Each row was made from one path, in order. Every step used is in the known rows, and no mark comes twice. Write each row's path.
Known rows:
j, s: [  6   4 -12   1 -10 -26 -12  -3  -4   2   6 -11   0  12   4 -20   1 -14
 -13  11  -9   1   5  -2  16  13   4  -1   5  -4  -3  -5   1]
u, l: [  4   9  -5   9 -29  -5  -9   8  -2   9   4 -11  -4  11  10 -12  -2  -6
 -10   0 -12  -2  -6  -4  15  10  -3  -1   5  -8  -2  -9   5]
s, j, m, l, u: [  9   0  -7   8 -31 -21 -14   7  -3   5  -2  -4 -10  16   4 -17   2 -16
 -21   3  -7   5  -2   0  14  22   3   7  -1 -14   0  -6 -41]
l, s, j: [ 17   3   2   2 -14 -14 -19  -1  -5   1   8  -9   0   9   4 -17 -12   0
 -25   7 -13   7 -11  -6  18  25  -3  -5   4 -14  -6   3 -13]
d, y: [ 13   5 -11  -2 -26 -17  -6   4   2   2   7 -17  -4  11   6 -11  -5  -8
 -18   6 -16  -3  -2  -3  19  18   7  -4   2  -7  -6  -4  -7]
y, d, m, j, s, l: [-13  19 -22  12  -6 -26  -5  -1   2 -11  -6 -15  -5  12  -5 -21  14 -13
   4  15  -2   5  -2   3   2  17  -6   8  16   6  -7 -26 -25]
s, j, m, d: [  1   1 -11   3 -18 -16 -11  10  -7  -1   2 -11   2  13   3 -18  15 -12
 -11   1   0   4  -3   0  15  27   3   2  -2 -17   9  -6 -25]
s, j, m, d, y, l: [ -9 -12 -16  -5 -13 -19 -10  15  -1  -2   4 -14   0  11   9 -15  12  -1
 -15   5  -7  -3  -9  -1  25  32   7   1  -5 -14  10  -9 -23]
d, y, l, s: [  9  -7 -10  -4  -7  -7 -10   5  -7   2  11 -19  -3   6   7 -13 -19  22
 -27  20 -23  -5 -12  -4  26  24   4   1  -1   0  -6  -4 -15]
j, m, d, y, a: [-13  -3 -20   5 -12  -9  -5  14  -1  -5   5 -24   0   8  10  -9   6  -2
 -12  10  -7  -2 -14   1  12  34  12  11  -4  -7   4 -12 -31]
u, l, s, j, m: [  4   0  -1   5 -22 -13 -29  13   5   4  10  -8  -4  12   2 -15  -2  12
 -18  -1 -12   0 -15  -5  19  16  -3   7  -3 -12  -2 -10 -35]
s, j, m: [ -8   2  -9   3 -22 -14 -18  10  -2  -3   4  -7   0  16   4 -20   4 -17
 -13  -2  -5   2   0  -3  19  18  -1   4  -2 -14  -3  -4 -31]
l, h: [ -1  18  -6   8 -19  -8  -5   4 -15   2   4 -11  -2  15   4 -18  -4 -10
 -12  -9 -10   5  -2   0  12  13   6 -15  12  -4  -6  -1  -8]
h, l: [ -7   6  -4   1 -17   9 -12   3  -7  -9  15 -13  -3  12   7 -22  -5  -7
 -15   6  -5  -4   5  -3  15  18   1  -1   9  -4  -3   0  -3]
m, j, s, l: [-13   8 -19  -3  -8 -26 -11  -1   3 -12  -7 -14  -2  14  -3 -17  -2 -12
 -10   5  -2   2   9  -1   3  17   2   0  14  -3  -6 -12 -19]
u, l, s: [ 16   6  -1   8 -21  -4 -15   5  -3   8  10 -13  -4   8   5 -11 -13  17
 -19   7 -18  -1 -13  -5  15  14  -3   2   3  -5  -4  -8  -8]
u, l, h, w: [ -4  18  -8  18 -27  -8  -7  13  -7  11   3  -9  -5  18   5 -13  18 -23
 -13 -21 -12   8 -22  -1   8   9   0 -12  12  -1  -4  -3  -3]
m, j, s, l, h, w: [-19  16 -21   6  -6 -30  -8   6  -2 -10  -7 -12  -3  21  -7 -19  20 -28
 -12 -15  -3  12  -9   3  -4  16   7 -11  20   4  -7  -6 -25]
a, y, l, h, w: [-16  10  -6  22  -5  -1  -5  11 -17   4   3 -17   3  16   7 -13  -2 -19
 -19  -3 -10  12  -5   0  13  17  -2 -23  10   2  -3  -3 -16]
j, s, l, u: [ -9   0 -15   3 -10 -39 -11  -4  -9   9  -8  -7  -7  16   1 -18   9 -12
 -23  23  -8   5   1   1   3  14   1   1   4  -1   0 -10  -9]
a, y, d: [  3  21  -9  15 -18 -16  -3   0  -4   2   7 -19   1   8  11 -11  -5 -14
 -18  18  -8   6  11  -1  15  14 -12 -12   5  -1  -2 -17 -19]
y, d, m, j: [  3  24 -15  14 -12   1   0   4  -6 -12   1 -15  -4  11   0 -19   6 -14
   4  10 -10   1  -1   1  13  20 -10   9  10   0  -7 -19 -21]
l, y, d, m, j: [  4  34 -20  16 -15  -8  -4   6   2  -8   4 -19   1   6  -3 -11   9  -7
   2  10 -16  -2   1   3  10  20  -6   4   8   0  -9 -25 -23]
l, y, d: [  2  29 -22   9 -23 -19  -3   4  -3   6   7 -16   3   4   8 -13  13  -7
 -18  14 -15   0   1   1  16  12  -7  -6   1  -1  -5 -17 -11]
m, d, y: [ 20   5 -13  -1 -21 -19   3   4  -2   3   5 -21  -1   8   6  -9   5  -4
 -15  10 -11   0  -5   0  15  28  10  -6   2 -10   6  -7   0]
d, m, l: [ 24  13  -3  27 -32   4   1   3  -2   4   1 -17  -7   9   3 -15 -15  -6
   2   6  -7   5  -7   1   8  20   6   5  12  -5 -11  -7  -7]
d, m, j, s, l: [ -8   9 -14  11  -6 -20  -9   1   2 -11  -7 -15  -4  15  -9 -18  -2  -8
   6   8  -2   4   1   2  -1  19   3   7  16  -1  -9 -17 -19]
d, m, j, s, l, h: [-15  18 -11  13  -4 -23 -10   2  -2 -11  -8 -14  -6  18 -10 -19   0  -7
   8  -7  -3   7  -5   4  -5  17  10  -7  23   1  -9 -16 -24]
j, s, l, h, w: [-18  12 -18  12 -12 -33  -8   5  -6   4  -4 -10  -3  20  -1 -21  22 -27
 -17  -9  -3  16 -17   3  -2  11   9 -14  16   6  -6  -4 -10]
a, y, l, u: [ -7  -4  -4  14  -3  -8  -8   2 -21   9   0 -15  -2  12  11 -10 -17  -4
 -26  27 -16   1  11  -2  17  21  -9  -8  -2  -4   4  -9 -12]
y, d, m, l, h: [ 12  32  -8  29 -30  -7   5   3  -6   3   2 -14 -10  10   6 -20   2  -8
   2  -2  -7  10 -14   5   6  14   4  -9  21   4 -10 -16 -19]
j, m, d: [  0   3 -18   6 -15  -5   0  11 -12   0   4 -16   1  12   1 -18   9  -3
  -8  10  -2  -1   3   2  12  21   6   9  -5  -7   7 -10 -27]
y, d, m, j, s: [  6  18 -19  10  -2 -21  -8  -2   0 -13   4 -15  -3  11  -2 -22  13 -17
   5  15 -10   0   4   2  13  18  -5   9  11   4  -4 -22 -20]
h, w: [  6   8 -15  12 -20  -4  -1   7 -11   4   3 -12   1  16   4 -18  13 -33
 -19   3 -10   8 -13  -2  13  17  -3   3   2  -3  -6   2  -2]
l, s, j, m, d: [ 13  -2  -7   3  -9 -15 -16   7  -8  -2   9 -12   2  10  -1 -18   4   9
 -19  10  -6   5 -10  -1  14  31   4   5  -5 -14   7  -5 -37]

Write each row's path:
[-12  34 -24  20 -20 -13  -1   7   5  -7  -7 -20   0   7  -4 -11  10  -3
   2  11  -9   2  -3   4  -2  18  -7   3  12   2 -11 -29 -29] : s, l, y, d, m, j
[-15  28 -31   1 -11 -42 -10   1  10  -8  -4 -17   2   6  -1 -13  17  -6
 -14  11  -7   1  10   3   3  13  -3  -4  11   3  -6 -28 -26] : m, j, s, l, y, d
[ -1  30 -18  12 -33 -19  -7  10   6  12   8 -15   0   4  11  -8  17  -2
 -13   6 -17  -3  -5  -1  14   6  -9  -6   2  -1  -2 -25  -2] : u, l, y, d
[ -8  -9 -24  -3  -9  -7  -1  16  -7  -1   6 -20  -1  11   6 -15   8   9
 -13  14  -9  -8  -4   2  22  26   9   7  -7  -4   9 -13 -26] : j, m, d, y, l
[-17  12  -2  16  -6  -3  -8   6 -16   2   4 -18   1  12  10 -13 -21   0
 -15   2 -11   5   8  -1  15  16   0 -26  11  -2  -2  -8 -14] : a, y, l, h
[  8  -1 -11  -5 -23 -28 -12  12   6  -1   7 -15  -1  12   4 -12  16  -8
 -14   0  -6   0  -7   0  19  30  10   0  -4 -17   8  -8 -25] : s, j, m, d, y
[ 21   3  -9  12 -24   0 -10   9  -2  -1  10 -16  -6   8  -2 -17 -22  20
 -18  10  -9   1  -4   1  12  17  10  12   0  -2  -9  -8 -52] : j, m, l, s
[ -4  18 -10   3 -19   2 -17   6   0  -4  18 -17   3   7   4 -15  -1   4
 -17   5 -11  -7   8  -1  12  16   4  -6   6  -4  -5  -7  -5] : h, l, y
[ 10   0  -3   6 -18 -15 -21  13   0   5  10 -12  -1   9   3 -13   8  16
 -15   3  -7   2 -16  -2  14  25   1   4  -3 -15  10 -13 -29] : u, l, s, j, m, d
[  9   5  -7  10 -35 -13 -14  11   6  -2   2  -9  -5  12   6 -19  -5 -12
 -12  -7  -1   5  -1  -1  15  20   6   3   5 -14  -6  -5 -39] : s, j, m, l
[-26  15 -10  10 -12   9 -19   8  -2  -9  15 -20   4   4  15 -13  -6  -2
 -17   6 -11  -4  -4  -3   8  26   3  -2   8  -3  -7  -6  -5] : h, l, y, a
[  9  21 -10  19   0 -26 -12  -3   4 -13   7 -22  -1  10  -2 -14  -1 -13
   3  19  -8   4  14   2   9  18  -7  -3  12   2  -2 -28 -27] : a, y, d, m, j, s
[  4  20 -10  12 -32 -13 -13  11   6  13   6 -15   1   6   8  -4   2   3
 -12   0 -18  -4  -4  -3  12   9   0  -6   2  -8  -4 -15   2] : u, l, y
[ -3   3 -15   5 -14 -10   0   5  -4  -1   3 -24   1   5  15  -6   2  -9
 -15  11 -11   2 -17  -2  12  38   9  -1   3 -10   4  -5   0] : m, d, y, a
[-17  18 -12  18 -24  -5 -15  12   4   9   4 -18   3   3  18  -1  -3  -2
 -12   0 -17  -2 -14  -4   9  19  -2  -1   5  -8  -6 -16   4] : u, l, y, a
[-10  -6 -13   4  -6  -2  -4   3 -26   9  -4  -7  -6  15   9 -19  -3  -7
 -25  23 -18  -3  -1  -3  22  21  -7   5  -4  -3   3  -4  -3] : y, l, u
[ -6  20 -20  14  -8 -29 -14   3  10  -7  -5 -19   1   9 -11 -11   1   0
   4   8  -8   2   3   3  -3  18   6   2  13  -1 -11 -23 -19] : d, m, j, s, l, y
[  7  14  -7  14 -13   6  -4   5  -6 -11   0 -16  -3  14  -5 -15  -9 -10
   7   3 -11  -1   1  -1  10  23  -2   9  10  -6  -9 -10 -17] : d, m, j
[ 31   6   4   9 -28 -13 -15  -1   2   3   6 -12  -4   6   7 -15 -21   4
 -25   2 -11  10 -12  -4  14  26   3  -6  10 -14  -9   2 -18] : m, l, s, j
[-13  -4 -13   2 -14 -20 -14  13   4  -6   3 -18   1   9  13  -9  12 -13
 -14   1  -6   3 -19  -2  15  40   9   4  -2 -16   5  -7 -27] : s, j, m, d, y, a
[  2  14  -4  11 -33 -17 -15  12   2  -1   2  -7  -7  15   4 -19  -3 -10
 -11 -22  -1   9  -5   1  11  16  12 -11  12 -12  -6  -4 -43] : s, j, m, l, h
[-10   2  -5  14  -7   1  -7   5 -12   2   4 -20   4   9  12 -11 -24  -2
 -17  17 -10   1  13  -3  19  19  -7 -11   3  -5  -1  -9  -7] : a, y, l
[  4  21  -9  36 -24   3  -5   7   3   4   1 -23   0   1  11  -6 -15  -1
   0   7 -12   6 -17   2   1  28   8   5  12  -5 -15 -13  -8] : d, m, l, y, a
[  6  26  -6  24 -10  -6  -3   3  -1 -12   3 -23  -1   9   0 -10  -8 -12
   3  15  -8   4  10   2   9  22 -12  -3  10  -1  -5 -25 -31] : a, y, d, m, j
[  3  -6 -16  -1 -11  -9   4   8 -10   3   4 -20   0   8  10 -12   1   3
 -17  16 -12  -4  -7  -1  22  30   6  -4   1  -6   9  -8   6] : m, d, y, l
[ 10  17 -19  15 -34 -10  -9  13   7   4   6 -18  -1   7   1 -11  -6   8
 -13   2  -9  -2   5   3  10  12  12   5   0  -5  -9 -15 -41] : j, m, l, y
[  4 -12 -19  -4  -2  -7  -7  13  -9  -2  12 -22  -2   7   0 -14  -4  32
 -21  23 -15  -8 -11   1  22  30  11  11  -9  -1   7 -11 -40] : j, m, d, y, l, s
[-10  31 -22  24 -25 -18   0   5   1   7  -3 -17   0   6   0 -13  13  -1
  -4  18  -9   6  -9   4   0  14  -6   0   8   4 -11 -26 -14] : s, l, y, d, m
[-19  19  -9  10 -23 -14  -1   4 -12   3  -8 -12  -4  15   3 -17  -3  -7
 -14  -8  -4   9  -7   1   1  12   5 -16  16  -2  -8  -5 -15] : s, l, h
[  7   3   1   0  -9  11 -19   0  -9  -9  21 -15  -2   9   3 -22 -17  17
 -23  15 -11  -3  -2  -4  14  21   2   1   6  -1  -5   0 -16] : h, l, s
[ 25  23  -8  29 -33  -6  -3   6   5   8   4 -20  -2   4   0  -8 -12   3
   0   6 -12   3  -6   3   5  18  10   0  10  -5 -13 -13  -8] : d, m, l, y
[ -5   1  -4   0 -12   2 -13   0 -16  -3  11  -8  -7  16   6 -20   2  -9
 -23  16 -11  -4   5  -2  14  20  -2   2   3  -3   2  -1  -8] : h, l, u
[ 10   7 -14  12 -32  -3  -4  11  -2   0   3 -14  -6  12   4 -18 -10  -1
 -10   3  -3  -1   4   2  13  14   8  10   2  -5  -6  -8 -41] : j, m, l
[-19  17 -15   0  -6 -31 -11   0  -2 -11  -7 -12  -5  17  -4 -18  -1  -9
  -8 -11  -3   6   4   2  -1  14   9 -14  22  -1  -6 -11 -26] : m, j, s, l, h
[-11  18 -23   0 -10 -35 -15   3  10  -7  -4 -17   3   8  -5 -10   2  -2
 -12   4  -8   0  11   1   0  16   6  -5  12  -3  -7 -18 -20] : m, j, s, l, y
[-12   4 -16   5 -14 -31 -10  -2   0   3  -5 -12  -2  13   2 -20   1  -9
 -15  12  -2   6   1  -1   5  11   4  -3   9  -2  -5  -9  -5] : j, s, l
[  3  -3   7  11  -1 -10 -23   1  -7   1   8 -16   4   6  10 -11 -30  10
 -28  16 -13   7   1  -6  21  28  -8 -16   3 -12  -2  -4 -16] : a, y, l, s, j
[  5  25 -19  12 -38 -28 -12  12  14   2   6 -12  -1   6   8 -15  14  -8
 -16   0  -7   4  -1   2  15  15   0  -2   2  -8  -6 -20 -46] : s, j, m, l, y, d
[-11   4 -12   7 -20 -17  -2   1 -15  10 -12  -7  -7  16   3 -15   2 -10
 -24  18  -9   5  -4   0   3  18  -4   1   3  -4  -3  -7 -12] : s, l, u
[ 20  17 -11  26 -27 -11   6  -1 -11   9  -2 -11 -13  11   5 -17   7 -13
  -8  23 -12   7 -10   4   9  20  -6   9   6   2  -4 -18 -17] : y, d, m, l, u
